Each row was made from one small tree. Brackets hold a mark, then the marks that hang from it, in alphabetical order. Every link used is in the known rows. Write each row's tree.
Known rows
[meza ruve [zibul [sutulat [zefo [meluz timu]]]]]: [-0.62 -1.59  0.25  2.77  0.38  0.13 -0.48  2.90 -0.60  0.20 -0.40  0.59
  0.24 -0.38  0.59  1.01  1.25  2.10  0.47 -0.62]
[timu [meza [zibul sutulat]]]: [-0.60 -2.82  2.23  0.86  1.08 -0.62  1.05  1.33  0.69 -0.86 -0.14  0.54
  0.40  0.01  0.31  0.50  0.49  1.27 -0.10 -0.18]
[zefo meluz]: [-0.90 -1.71  0.09 -1.15 -0.22  0.62 -0.21  0.00  0.69  0.33  0.41  0.82
 -0.39  0.94  0.24  0.67  0.19  0.52 -0.75  0.60]
[ruve [meza zibul]]: [ 0.17  0.33  0.47  2.04 -0.06 -0.86 -0.81  0.65 -0.06 -0.69 -0.81  0.56
  0.17  0.32 -0.13  0.63  0.03  1.11  0.57  0.87]
[zefo [meluz ruve [timu meza] [zibul sutulat]]]: [-3.21  0.11  4.50  2.28  1.23 -2.18  0.94  1.46  1.04  0.59  1.43  1.97
 -0.24 -1.53  1.32  0.63 -0.23 -0.32  0.04  0.37]
[timu [meza [zibul [sutulat zefo]]]]: [-0.86 -1.95  3.29  0.85  0.61  0.10 -0.30  2.35 -0.05 -0.44 -0.23  1.34
  1.40 -0.63  0.62  0.27  0.55  0.81 -0.49 -0.29]
[zibul [sutulat ruve [timu meza] zefo]]: [-2.02  2.34  5.80  2.43  0.58  0.52 -0.07  1.08 -0.34  1.12 -0.59  2.32
  0.96 -1.59  0.81 -0.28 -0.32 -1.46 -0.05 -0.04]
[zefo meluz [meza ruve]]: [ 1.16 -2.80  2.16 -1.02  0.64  0.50 -0.32 -0.22  0.03 -0.45 -0.44  0.46
  0.05 -0.02  0.10  1.04  0.38  0.83  0.41 -0.15]
[sutulat zibul]: [-0.55  0.25  1.86  0.64  0.14 -0.50 -0.23  1.24 -1.15  1.09 -0.09 -0.23
 -0.51 -0.09  0.00 -0.39 -0.15 -0.76 -0.48 -0.24]
[sutulat [zefo [meluz ruve zibul]]]: [-1.49  1.28  3.53  1.29  0.05  0.02 -1.48  2.00 -0.05  0.86  1.12  1.69
  0.85 -0.87  0.76  0.27 -0.70 -0.69 -1.14  0.51]
[timu [meza ruve zibul]]: [ 1.15 -1.46  2.61  1.31  0.63 -0.26  0.73  1.26 -1.20 -0.50 -0.01  0.65
  0.02 -0.35  0.07  0.42  0.27  1.19  0.80 -0.26]
[meza [zibul [sutulat ruve timu]]]: [-0.58  1.11  1.97  4.45  1.18 -0.32  0.98  1.38  0.89  0.07 -1.06 -0.05
 -0.29 -0.26 -0.21  0.20  0.00  0.19  0.26  0.01]
[ruve [meza [zibul [sutulat timu [zefo meluz]]]]]: [-2.37 -0.29  2.12  1.14  0.09 -0.30 -1.63  1.88  0.60  0.99 -1.83  2.40
  0.48  0.50  0.31  1.46  0.35  1.20  0.02  0.98]
[meluz ruve]: [ 1.24 -0.01  1.90  1.47  0.88 -0.44  0.12  0.09  0.31  0.26  0.06  0.28
  0.19 -0.36 -0.36 -0.04 -0.36 -0.68  0.23 -0.11]
[timu [meza zibul]]: [ 0.00 -1.31  2.13  0.51  0.35 -0.98  0.57  1.01  0.04 -0.49  0.35  0.97
  0.41 -0.10  0.26  0.07  0.07  0.05 -0.26  0.47]
[zefo [meluz ruve] [meza [zibul sutulat]]]: [ 1.39 -4.86  3.69  1.21  2.20 -0.60  0.28  1.11  2.40 -1.16 -0.69  0.46
  0.55  0.29 -0.19  1.27  0.44  0.82 -0.41  0.06]
[meluz ruve [timu meza] [zibul [sutulat zefo]]]: [-2.53  2.77  5.42  3.57  0.96 -2.05 -0.10  2.38 -0.52  0.67  0.97  1.81
  1.25 -3.03  1.34 -0.23 -0.43 -1.44  0.25 -0.31]
[zefo [meluz [timu meza] zibul]]: [-3.94  1.63  2.43  0.62 -0.25 -2.13  0.34  1.21  0.04  0.81  1.96  1.95
 -0.52 -1.35  1.62  0.26 -0.33 -0.86 -0.35  1.05]
[timu meza]: [-0.66 -0.47  2.54 -0.74  0.11 -0.29  0.42 -0.17 -0.15  0.16  0.46  1.26
  0.16 -0.46  0.48 -0.11 -0.14 -0.53 -0.08  0.29]
[sutulat [timu [meza ruve]] [zefo meluz]]: [-1.40  0.22  4.31 -1.33 -0.21  0.34 -0.60  0.99 -1.54  2.19 -0.38  3.07
  0.38 -0.55  0.73  0.56  0.02 -0.55  0.18  0.26]
[ruve [meza [zibul [sutulat timu]]]]: [-1.31  0.60  1.09  2.35  0.71 -1.54 -0.05  0.87  0.64  0.34 -2.10  0.86
 -0.29  0.17 -0.25  1.02  0.10  1.25  1.10  0.49]

Which tree is each row?
[-1.46  1.40  2.03  2.35  0.25 -1.02 -1.40  1.90 -0.09  0.66 -2.17  1.62
  0.95 -0.48  0.08  0.75  0.13  0.75  0.72  0.34] : [ruve [meza [zibul [sutulat timu zefo]]]]
[-0.66  2.24  4.48  3.46  0.56 -1.04  0.88  1.02 -0.13  0.57 -0.05  1.56
 -0.22 -0.89  0.26 -0.24 -0.49 -1.53 -0.02  0.94] : [sutulat ruve [timu [meza zibul]]]
[-0.06  1.09  4.07  1.19  0.27 -0.77 -0.25  2.11 -1.94  1.26 -0.87  1.98
  0.73 -1.29  0.29  0.17  0.00 -0.35  0.69 -0.18] : [sutulat [timu [meza ruve zibul]] zefo]
[ 0.26  0.15  4.00  3.96  1.88 -1.02  0.75  1.03  1.36 -0.62 -1.56 -0.03
  0.37 -0.98 -0.13  0.30 -0.04 -0.75  0.39 -0.09] : [zefo [meza [zibul [sutulat ruve timu]]]]
[ 0.98 -1.63  2.63  2.42  1.25 -2.67  0.00  1.28  1.33 -0.39  0.15  0.88
  0.17 -0.79  0.05  0.54  0.30 -1.23  0.08  0.78] : [zefo [meluz ruve timu] [meza zibul]]
[-1.83  0.50  6.26  1.62  0.14 -1.56 -1.02  2.63 -1.52  2.56  0.99  2.99
  0.32 -1.52  1.02 -0.30 -0.16 -2.73 -0.90  0.61] : [sutulat [zefo [meluz ruve [timu meza]]] zibul]
[-1.63 -1.42  1.54  0.97 -0.01 -1.89  0.58  1.44  0.38  0.27  1.05  1.86
 -0.43 -0.21  0.82  0.45  0.50 -0.17 -0.33  1.23] : [zefo [meluz [timu [meza zibul]]]]
[-2.49 -0.53  0.10  0.57 -0.23  0.05 -0.82  1.59  0.28  0.77  0.08  1.28
  0.53 -0.49  0.99  0.54  0.82  0.35 -0.37 -0.01] : [zibul [sutulat [zefo [meluz timu]]]]
[-2.92  4.80  2.45  5.73  0.27 -0.35 -0.66  2.51 -0.79  0.05  0.79  0.30
  0.78 -2.64  1.30 -0.56 -0.29 -0.76  0.10 -0.47] : [meluz timu [zibul [sutulat ruve zefo]]]
[ 0.32 -0.70  1.58  4.48  1.13  0.84  0.62  1.52  0.76 -1.32 -0.31 -0.67
  0.05  0.06 -0.02  0.22  0.26  1.25 -0.09 -0.25] : [meza [zibul [sutulat ruve]]]
[-0.38 -3.66  5.25  1.21  1.28  0.38 -0.45  2.42  0.81  0.17  0.15  2.46
  1.29 -0.03  0.55  0.89  0.41  0.59 -1.00  0.27] : [timu [meza [zibul [sutulat [zefo [meluz ruve]]]]]]
[-1.52 -2.33  1.03 -0.88  0.06  1.66 -1.08  1.26  0.55  0.42 -0.25  1.12
  0.83  0.46  0.58  0.84  0.65  1.29 -1.01 -0.18] : [zibul [sutulat [zefo meluz]]]
[-3.08  4.79  4.00  4.22  0.47  0.05 -0.57  2.09 -0.34  0.99 -0.31  0.78
  0.80 -2.07  0.92 -0.31 -0.81 -1.03 -0.12 -0.23] : [meluz [zibul [sutulat ruve timu zefo]]]
[-1.79  2.42  1.89  4.23  1.35 -2.40  0.76  1.46  0.53  0.11  0.57 -0.18
 -0.16 -1.92  0.55  0.07 -0.28 -0.43  0.73 -0.57] : [meluz ruve timu [zibul sutulat]]
[-0.84 -2.81  3.47  2.55  1.51 -1.94  1.14  1.72  1.42  0.08  0.61  1.82
 -0.23 -0.29  0.54  0.87  0.58  0.26  0.04  0.54] : [zefo [meluz ruve [timu [meza [zibul sutulat]]]]]
[-2.92  2.56  5.27  1.97  0.01 -1.96 -0.79  2.21 -0.72  1.37  1.93  2.97
  0.79 -2.27  1.58 -0.14 -0.58 -2.06 -0.59  0.93] : [sutulat [zefo [meluz ruve [timu meza] zibul]]]
[-1.40  0.94  2.05  1.44  0.46 -1.87 -0.09  0.99 -0.40 -0.13  0.60  0.33
 -0.29 -1.79  1.00  0.68 -0.03 -0.09  0.92 -0.12] : [zefo [meluz timu zibul] [meza ruve]]
[-1.77  0.47  3.29  2.74 -0.11  2.54 -2.15  0.88  0.05 -0.02 -0.62  2.10
  0.92  0.06  0.76  0.92  0.07  1.28 -0.35  0.83] : [zibul [sutulat [ruve meza] [zefo meluz]]]
[-0.69  0.08  6.37  1.73  0.25  1.15 -2.02  2.04 -1.05  0.74  0.15  1.38
  0.83 -0.94  0.77 -0.26 -0.24 -2.10 -1.63  0.41] : [sutulat ruve [zefo meluz meza] zibul]
[ 1.77 -3.33  3.67  0.87  1.47 -1.02 -0.20  0.88  1.70 -0.80 -0.15  0.89
  0.49  0.27 -0.26  0.84  0.12 -0.33 -0.60  0.71] : [zefo [meluz ruve] [meza zibul]]
[ 0.28 -3.39  1.20  1.95  1.42 -1.26  0.53  1.58  0.71 -1.04 -0.78 -0.06
 -0.24 -0.47  0.28  1.35  1.17  1.77  1.07 -0.59] : [zefo [meluz timu] [meza ruve [zibul sutulat]]]
[ 1.69 -3.58  2.12  0.30  0.87  0.00 -0.13  0.98  0.28 -1.06 -0.57  0.16
  0.00  0.32 -0.08  1.19  0.62  1.38  0.27 -0.01] : [zefo meluz [meza ruve zibul]]
[-1.65  3.04  3.08  3.98  0.66  0.01 -0.12 -0.29  0.28  0.54 -1.67  1.10
 -0.28 -0.59  0.10  0.47 -0.46  0.06  1.25  0.50] : [zibul [sutulat [ruve meza] timu]]
[-0.76 -0.63  2.44  1.66 -0.24 -0.65 -0.61  2.64 -1.57  0.67  0.58  2.21
  0.44 -1.01  1.02  0.53  0.69  0.35  0.18  0.38] : [sutulat [zefo [meluz [timu [meza ruve zibul]]]]]
[-3.40 -0.12  4.46  0.19  1.00 -0.64  1.18  1.07 -0.05  1.36 -0.06  1.74
 -0.68 -0.66  1.00  1.18 -0.24  1.15  0.68 -0.20] : [zefo [meluz [zibul [sutulat [timu [meza ruve]]]]]]
[-1.71 -0.93  4.57  1.36  0.79 -0.63 -0.31  1.58  0.27  1.01  0.61  2.92
  0.95 -1.28  1.11  0.45  0.38 -0.82 -0.23  0.30] : [zibul [sutulat [zefo [meluz ruve [timu meza]]]]]
[-4.01  3.29  2.21  5.28  0.16 -0.58 -0.52  1.07  0.43 -0.22  0.57  1.18
 -0.65 -1.10  1.29  0.84 -0.29  0.80  0.61  1.05] : [zefo [meluz timu [zibul [sutulat [ruve meza]]]]]
[-0.91  0.42  2.92  0.48  0.44 -2.03  0.90  0.94  0.10  0.97 -0.37  1.63
 -0.10 -0.43  0.15  0.03 -0.21 -0.97  0.15  0.67] : [sutulat [timu [meza zibul]]]
[-1.37  2.72  3.31  3.20  0.49  0.95 -0.51  1.18 -0.23  1.11 -1.10  0.97
  0.74 -1.21  0.30 -0.19 -0.25 -0.97  0.00 -0.33] : [zibul [sutulat ruve timu zefo]]
